Each row was made from one path, in order. Every step used is in the known rows, and no mark comes twice. Write each row's path.
(in the rows, 128 means zero)
Known rows:
B-K-D-R-W: [118  59 118 142 114 127 133  82  71 145 130 158 114 116 102 106 115  81
 124 137 144  83 110 107 149 109 197 156 126 142 106 152 123 152 203]
Q-G-M: [127 119 134 155 124  79 142 137 165 117 124 129  83 122 140 132 176 167
 118 111 116 116 147 201  66 136  86 131 136  73 154 122 112 153  50]
C-E: [133 114 117  87 104 142 129 146 118 111  90 107 132 119 131 162 109 164
 130 145 117  96 133 118 146 117 106 138 143 133 116 133 106 118  99]
W-R-D-K: [166 195 164 152 127 155 120  42  98 114 128 122 139 166 131  81  91  99
  98 128 129 113 127 122 155 116 209 150 101 141 110 140 144 147 187]
L-C: [112  87 130 166 119  95 124 141 115 119 120 129 130 118 127 116 179 149
  91 115  96 187 174 114 153 113  90 127 138 184 124 111 118 136 127]
D-R: [114 106 140 150 114 115 137 112 123 152 140 123 121 132 138 108 123  99
 150 106 121 135 138 122 134  95 169 129 134 151 128 125 141 144 132]
D-R-W-E: [124  92 120  60 107 128 147 138  91 125 143 186 112 121 125 145 116 105
 138 118 127  90 144 142 121  85 195 137 119 141 164 133 103 129 145]
Z-R-M-G-Q: [104 176 159 150 132 105 145 148 191 151 160 138 153 122 144 120  96  58
 200 123 130  94 134 129 102 170  78 104 121 136 133 104 125 131  37]
B-K-D-R-A: [144 112 113 148 111 120  86  79  83 170 118 153 137 110 124 122  75  36
 141 131 148  95 103  91 161  55 200 179 145 142 108 165 156 154 203]
P-C-L: [118  94  93 210 153  89 128 146 100 112 140 161 151 144 147 172 150 147
  96 129 119 152 114 128 131 107  85 109 169 181 122 114 107  87 118]
L-C-P-Z: [127  84 118 170 128 121 142 159 154 167  83  61 142 121 137  97 209 142
 102  86  98 206 151 130 155 104  97 104  79 144 118 101  68 102 126]
K-D-R: [136 159 142 160 116 122 133 107 121 161 122 141 112 126 127  98 114 106
 148 115 148 112 101 119 127  94 172 137 144 164 121 147 148 145 132]
K-D-R-X: [133 210 177 159 117 116 142 122 141 171 119 113 112 131 127  86 142 128
 165 120 165 111 109 133 142  43 175 128 151 161 133 144 161 148 117]
Q-G: [123 119 130 133 124  73 124 133 178 124 109 133 106 124 146 118 176 167
 130 114 122 104 144 161 121 108  84 139 139 141 167 146 104 144 106]
Q-G-M-R: [127 150 150 158 144  85 141 124 173 155 188 146  94 127 145 139 172 193
 135 117 120  96 130 198  50 156 100 127 140  78 149 126 137 148  47]
P-C: [122  85 120 149 169 115 126 129  96 122 126 163 145 145 142 111 131 140
 106 114 119 161 119 123 126 119  82 132 137 137 130 114 110 126 125]
Z-R-W-E-C: [120 118 103  52 141  81  91 152  94 110 150 173 105 106 113 162  81  86
 135 130 176 103 106 125 110 147 117 139 120 142 175 148 117 130 137]
Z-R-D-K: [150 209 157 141 113 127  88  53 101 118 147 104 122 139 134  93 107  40
 132 130 132 105 118 122 117 164 126 143  87 133 136 135 111 127 180]
R-M: [105 120 156 161 116 120 134 131 139 121 129 121 145 116 107 124 124 154
 151 118 126 124 141 140  97 140  95 130 129 143 116 123 121 128  84]
P-Z-R-D: [148 176 147 145 152 125  98 127 157 169 131  33  90 147 132  91  86  61
 136 116 129  88 115 138 133 165  67 122 101 129 123 138  99 105 171]
D-K-B: [122  56 109 192 100 149 133  61 113 130  99 119 156 114 148  61  91 136
 141 134 150 165 128 141  94 116 145 152 109 147 145 126 111 137 155]
Z-R-W-E: [118 114 108  52 105 123 113 151  87 109 137 173 109 136 123 142 109  83
 129 126 119  86 126 142 112 146 104 128 102 116 175 130 105 108 143]
R-X: [112 156 157 158 116 116 145 147 133 128 114  91 131 128 133  99 151 172
 150 114 124 136 139 137 153  70  93 120 137 135 140 127 119 138 107]
E-W-R-C-P-Z: [126  91 128 146 165 190 132 141 153 161  96  98 130 167 130 102 212 139
 134 109 114 165 115 122 173 106 165 108  92  51 109 132 165 123 168]
Z-R-M-G: [ 96 185 161 144 132 100 112 134 188 121 153 133 158 139 144 132 119  74
 167 141 123  70 110 131  71 178  80 112 130 133 140  90 133 101  76]
L-C-P-Z-R-M: [109 127 144 155 130 106 121 149 176 180 113  74 145 144 117 111 202  79
 133  98 117 186 152 138 105 167  80  98  69 139 118  91 104  87 109]
B-K: [100  33 125 148 111 123 124 103  79 127 121 118 142 119 120 115 114 109
 122 118 106 121 126 104 163 130 111 159 121 112 106 130 108 140 161]
W-E-C-P: [141 127 114  71 119  98 116 164 105 112 105 164 145  85 124 135 119 141
 140  93 175 160  87 124 112 102 146 120  93 110 150 145  61 128  91]
R-D: [156 167 146 158 119 120 110 127 118 105 128  99 104 117 119  86  98 139
 113 121 129 119 131 137 134 129  99 117 128 135 111 151  76 130 152]
Z-R-D-K-B: [150 144 126 173 102 133  90  54 116 121 129 102 120 142 140  46  57  62
 131 151 168 132 116 149  81 159 134 140  89 137 139 141 108 122 200]
K-D-R-Z: [112 158 142 158 124 123 155  74 155 132 137 117 112 122 112  79 113  77
 133 119 158 124 112 132 108 114 171 140 145 164 128 153 150 142 131]
L-C-E-W-R: [134 113 111  80 129 165 138 150 123 103 113 143 138 160 123 183 133 177
  69 167  80 166 166 100 188 110 166 146 183 134  99 107 210 144 142]
G-M-R: [128 133 143 181 132 132 146 126 116 153 195 129 121 130 137 127 116 169
 143 111 108 126 116 156  63 164 113 115 128  74 108 111 148 139  57]
M-R-W-E-C-P: [143 130 101  69 134 103 126 156  99 122 169 194 139  86 124 147 127 177
 143 110 177 123  80 122  89 124 167 107  87 114 149 154  67 117 119]
L-C-E-W-R-Z: [112 109 114  75 136 166 162 110 158  75 122 123 135 161 105 168 130 143
  56 170  91 175 180 115 173 133 161 147 183 133 109 110 209 140 145]
R-C: [101  79 152 157 139 114 105 135 112 119 118 143 114 110 130 106 206 142
 141 119 134 127 142 118 146 120  98 118 124 136 133 149 111 130 126]
M-G: [116 141 130 164 131 117 134 135 165 110 122 124 151 118 165 116 126 129
 140 123 107  90 107 122 115 122  94 119 141 141 141  99 102 115  92]
X-R: [118 128 125 150 123 110 127 123 117 139 108 126 108 107 136 110 120 133
 130 101 113 134 139 121 131 181  61 123 137 155 122 127 145 130 126]
R-Z: [ 96 105 128 160 125 123 151  96 152  95 130  93 130 123 113  96 124 112
 121 114 117 149 139 139 124 140  90 128 131 137 136 131 111 128 122]

Which path is each row?
[123 129 115 143 124 141 119 140 155 178  95  50 135 158 151  89 151  65
 157  88 110 148  99 130 125 147  84 104  51  87 127 117  94  89 139]	C-P-Z-R
[121 123 139  77 129 163 145 151 147 106 128 151 153 158  96 200 132 189
  88 177 102 153 178 117 151 134 168 147 186 142  90 103 221 144 102]	L-C-E-W-R-M
[179 125 110 112 117 188 124  68 123  92 103 128 137 147 120 120  77 163
  60 202 140 170 167 128 144 117 217 161 161 147 104 125 175 147 204]	L-C-E-W-R-D-K-B
[138 128 107  69 126 195 145 142 125 104 104 128 139 168 127 176  80 174
 110 164  94 115 123 106 175 115 165 150 175  89 103 128 206 144 140]	C-E-W-R
[125  98  77 131 126  67 122 178  91  86 145 170 120  77 115 221 118 162
 116 138 173 109 106 137 123 104 144 124 169 196 162 153  82 107 114]	R-W-E-C-L
[113 119 138 142 112 112  80 142 119 118 111 142 126 148 127  89 232  73
 151 103 130 155 118 118 124 147 102  85  60  84 128 134  92  97 142]	Z-R-C-P
[128 123 118  69 162  93 120 147  95 137 192 190 125  80 124 166  92 180
 146 127 181  85 100 122  98 128 153 135 140 157 160 157 108 138 116]	M-R-W-E-C
[140 152 131  65 197 180 182 150 176 126 138 199 180 161 144 191  67 148
 139 173 129 101 128 116 138 132 156 131 191  99 105  91 186 141  40]	P-C-E-W-R-M-G-Q
[108 102 121 203 139 141 123 147 120 107 147 155 126 161 122 180 203 158
 110 151 108 141 129 114 176 105 162 113 180 135 105 140 207 121 161]	E-W-R-C-L
[182 202 138  70 123 211 134  66 105  90 117 116 134 157 115 161  68 136
  97 178 113  93 119 114 167 122 215 166 147 100 104 140 177 147 188]	C-E-W-R-D-K
[142  86  93  71 153 115 133 168 126 145  91 110 122  78 122 140 131 148
 141  92 177 127  93 143 121 108 141 120  72 114 162 146  36 111 127]	R-W-E-C-P-Z
[120  86 140 151 116 124 127  78  85 170 125 148 129 120 123 100 104  69
 139 123 150  98  95 101 153 102 189 166 136 142  99 150 148 156 172]	B-K-D-R
[154 187 147 157 125 106 112 121 115 117 119 113  79  97 124  99  93 130
 114 108 130 112 140 132 126 185  66 115 133 151 109 152 109 124 153]	X-R-D
[131 119 107 159 126  89 110 148 121 116 107 121 143  96 124 107 131 144
 138  90 163 191  90 110 121 115 130 107  99 120 116 141  78 133 116]	E-C-P
[119 169 147 143 138 168 155 137 141 124 130 109 136 181 124 112 121 175
 137 132 104 159 129 129 180  67 152 130 168  84 127 120 221 159 148]	E-W-R-X
[134 137 112  55 149 103 102 162 138 178 107  92 129 113 140 135 107  64
 164  88 184 131  71 130 117 138 115 124  72 104 163 132  84 101 109]	W-E-C-P-Z-R
[126 100 119  92 109 114 129 157 118 109  96 119 131 110 130 169 158 167
  87 150 105 145 175 114 160 114 107 134 154 181 112 115 111 118 100]	L-C-E
[125  90 108  69 106 134 140 154  86  94 118 173 116 111 119 146 118 154
 121 122 119  95 136 144 127 110 119 133 111 125 167 138  75 119 127]	R-W-E
[110 155 170 161 133 106 178 134 194 169 167 147 154 103 147 122 107  78
 212 114 142 103 153 132 111 113 168 105 144 167 128 107 128 154  31]	D-R-M-G-Q
[111 117 126  61 133 161  90 149 122 100 126 139 109 130 117 191 178 110
 148 168 125  99 127 103 144 167  88 131 152  83 133 138 167 119 138]	Z-R-C-E-W
[112 178 146 145 141 128 125 143 222 173 112  66 165 144 157 113 152  60
 177 111 120  88  85 145  64 172  84  92  70  95 134  76  88  65  79]	C-P-Z-R-M-G
[113 158 147 151 131 106 129 165 173 185 103  38 130 156 140  88 227  93
 136  94 116 195 153 137 159  95  77  90  73 134 140  92 104  92 131]	L-C-P-Z-R-X
[123 127 108 141 160  92  99 147 160 181 107  50 130 122 139 106 123  66
 158  87 169 162  73 114 121 152  99 112  73 109 131 132 105 113 135]	E-C-P-Z-R
[148 127 104  95 135 110 142 162  93 118 185 190 119  89 117 162 123 178
 132 101 169 137  87 163  35 154 174  99  85  50 140 129  73 125  55]	G-M-R-W-E-C-P
[122 121 133  76 154 172 119 141 131 130 170 156 126 106 128 193 182 202
 158 173 131  82 121  99 132 138 121 130 168  99 118 152 161 129 117]	M-R-C-E-W
[ 95 147 153 144 118 109 107 125 141 135 151 126 138 148 112 124 111  89
 161 127 126 119 127 134  90 176  83 125 116 130 125 118 150 115  98]	Z-R-M
[172 172 129  80 131 161 123 146 124  85 122 125 113 158 108 169 108 172
  50 181 100 146 169 109 186 121 166 139 180 131  88 130 172 142 176]	L-C-E-W-R-D
[130 120 120  72 123 137 139 141  95 127 181 188 128 113 131 146 116 177
 138 128 125  74 117 140 105 129 137 128 121 129 158 142  97 117 123]	M-R-W-E
[179 188 138  79 130 180 131  73 106  91 119 134 138 151 114 170 126 140
  56 182 105 143 165 105 185 122 213 163 157 144 102 120 179 151 195]	L-C-E-W-R-D-K
[119  86  91 151 130 113 120 156 141 158 100  84 121 148 129 103 209  81
 101 103  96 183 156 132 136 149  92  89  56 137 136  99  77  86 177]	L-C-P-Z-R-W
[131 100 101  89 118 152 136 161 127  94 115 128 133 105 115 196 152 186
  92 162  89 171 170 108 163 123  97 142 187 141 117 109 147 136 125]	L-C-E-W
[115 100 108 150 122 114 132 128 100 116 111 142  92 103 124 122 124 148
 123 111 108 122 150 128 129 184  68 115 127 152 130 136 123 127 156]	X-R-W
[165 130 116 178 122 202 126  46 121 107 126 126 138 160 128  60  42 139
 103 164 145 160 116 143 119 115 209 152 134 102 116 143 178 161 223]	E-W-R-D-K-B
[130 151 144  84 140 154 184 167 199 126 134 167 164 133 130 196 113 159
 128 172 105 130 183 112 164 129 165 121 190 146 104  89 198 155  42]	L-C-E-W-R-M-G-Q
[118 186 174 177 139 124 163 133 133 160 194 103 117 137 135 119 144 189
 160 116 123 126 130 171  76 114 112 106 137  75 122 107 150 140  43]	G-M-R-X
[105 107 104 135 112 113 109 136 101 116 137 130 108 149 127 114 127  90
 130 127 105 117 134 126 122 161  88 116 100 123 141 127 119 118 171]	Z-R-W
[159 135 126 185 112 132 116  49 112 126 103 112 106  93 139  52  62 120
 119 132 166 139 137 152  87 181 120 138 118 165 128 151 111 129 186]	X-R-D-K-B
[133 117  96  78 109 181 139 154 124  97 103 113 131 116 124 186 100 181
 134 159 101 118 127 117 145 130 104 144 175  92 122 129 140 138 118]	C-E-W
